Every row comes from one small tree of marks. The marks that hang from a mark follow it in brackets, in alphabetical order. Every link used is in the known rows. Which tree was each row made from?
(in the rows, 128 means zero)
Known rows
dobur(dero gasa): [128 138 121 137 126 141 162 137 127 132 134 116 124 150 138 112 133 123
 167]
gavo(dobur lerikap(dero(gasa mudu))): [128 121 102 126 137  65  88 107 122 111 180 133 139  94 116 121 123 131
  99]
gasa(dero): [131 132 102 101 130 146 170 142 124 142 132 128 122 151 141 116 136 137
 102]
dobur(gasa(dero) gavo): [124 133 183 131 124 169 179 164 130 132 123 125 135 148 138 127 132 137
 141]
dero(dobur): [134 134 105 111 125 173 113 117 136 141 162 136 110 138 145 133 137 125
 116]
gasa(dobur(dero gavo)): [124 133 150 132 113 211 158 146 132 131  35 126 117 155 141 126 132 124
 122]
gavo(dobur): [135 134 102 115 135 122 155 119 135 134 208 131 110 146 143 119 136 127
 117]
gavo(dobur lerikap): [139 131  97 123 142 116 135 119 132 130 150 140 112 138 144 131 131 122
 124]
dobur(dero(mudu) gavo(lerikap)): [129 119 137 142 129 130 110 129 116 134  44 131 133 141 117 141 112 118
 138]
gavo(dobur(gasa(dero)) lerikap): [129 130 131 131 132 151 160 146 130 129 145 140 119 141 140 136 130 138
 163]
dobur(dero(mudu) gasa gavo): [123 125 168 150 126 145 134 136 124 134 123 116 139 143 112 136 119 123
 169]
lerikap(dero(mudu) dobur(gasa gavo)): [120 125 178 146 152  25 137 116 131 118 186 117 147  80 107 147 123 135
 140]
dero(mudu): [136 123  92 110 142 113 122 106 125 149 181 122 126 135 117 120 130 123
 111]
dero(dobur(gavo(lerikap))): [133 132 152 132 128 182  94 134 136 130  71 147 121 131 146 151 126 120
 122]
gavo(dobur(dero(mudu) gasa) lerikap): [128 122 115 150 133 127 119 118 124 131 146 132 123 136 112 144 117 124
 191]
gasa(dero dobur): [128 130 105  99 120 213 170 141 131 144  87 132 111 151 141 119 140 141
 101]
gavo(lerikap): [139 134  93 116 144 115 136 121 127 135 102 133 124 137 144 115 130 118
 116]
gasa(dero dobur(gavo)): [124 130 159 114 116 227 174 157 133 137  55 133 120 149 141 132 137 140
  96]
lerikap(dobur(dero(mudu) gasa)): [124 126 114 142 124  68 133 114 129 129 181 112 127 120 109 130 127 126
 188]

Which tree is each row?
[125 114 149 120 126 216 127 140 125 141  18 142 128 134 116 153 120 137
 110] : gasa(dero(mudu) dobur(gavo(lerikap)))
[126 136 171 159 127 147 145 153 125 121  45 128 136 144 140 129 120 118
 174] : dobur(dero gasa gavo(lerikap))
[128 135 126 131 128  85 157 140 132 122 122 131 126 118 137 131 131 136
 168] : gavo(lerikap(dobur(gasa(dero))))
[128 115 101 103 121 192 101 121 125 150 157 138 118 133 118 150 132 140
 117] : gasa(dero(dobur mudu))
[134 137 175 147 141 139 140 143 133 126  90 130 138 134 141 127 124 118
 152] : dobur(gasa gavo(lerikap))
[131 132 106 120 149 121 102 115 124 127  94 146 122  97 144 149 129 132
 103] : gavo(lerikap(dero(dobur)))
[124 138 175 149 121 154 162 154 129 126 102 118 133 152 138 122 128 122
 165] : dobur(dero gasa gavo)
[125 129 162 115 113 211 130 156 133 137 104 142 118 145 144 150 133 139
 109] : gasa(dero(dobur(gavo)))
[128 135 103 127  98 132 137 137 132 111 181 122 117 153 142  95 136 124
 130] : gavo(dobur(dero(gasa)))
[128 136 161 123 101 202 129 146 143 116 100 122 130 142 143  93 138 123
  92] : dero(gasa(dobur(gavo)))
[126 124 111 150 129  61 114 113 125 125 121 123 128 112 110 138 120 123
 196] : gavo(lerikap(dobur(dero(mudu) gasa)))
[128 125 102 112 136  69 107 109 121 119 188 117 146  99 114  98 131 131
  81] : lerikap(dero(gasa mudu))
[133 121  93 119 164  62 113 103 115 135 112 133 140  95 115 138 120 130
  98] : gavo(lerikap(dero(mudu)))
[122 120 144 132 119 203 129 127 127 139  57 125 123 147 114 140 124 125
 125] : gasa(dobur(dero(mudu) gavo))
[128 124  92 122 104 126 102 121 121 125 154 113 134 143 115  94 128 121
 123] : dobur(dero(gasa mudu))
[131 133 104 125 159  70 146 116 124 122 143 142 123 107 141 139 130 132
 103] : gavo(dobur lerikap(dero))
[127 123  87 128 124  57 127 107 125 134 162 117 121 124 112 131 127 125
 146] : lerikap(dobur(dero(mudu)))
[126 122 142 144 107 132  84 137 120 114  62 124 146 136 117 113 113 116
 128] : dobur(dero(gasa mudu) gavo(lerikap))
[128 136 164 125  98 188  85 143 143 115 147 131 129 137 146 112 136 122
 104] : dero(dobur(gavo) gasa)
[128 120  93 136 108 122  86 119 123 115 143 130 127 136 117 114 120 121
 142] : gavo(dobur(dero(gasa mudu)) lerikap)
[122 125 157 132 127  18 102 118 130 102 182 115 150  79 111 117 126 133
  92] : lerikap(dero(gasa mudu) dobur(gavo))
[123 126 124 132 154  14 134 100 129 124 217 115 139  76 106 139 129 136
 144] : lerikap(dero(mudu) dobur(gasa))
[126 123  96 117 152   4 129  95 124 129 198 120 133  82 111 137 130 136
 104] : lerikap(dero(mudu) dobur)
[120 122 164 127 119 137  66 123 129 114 159 130 144  95 116 134 125 133
  86] : lerikap(dero(dobur(gavo) gasa mudu))
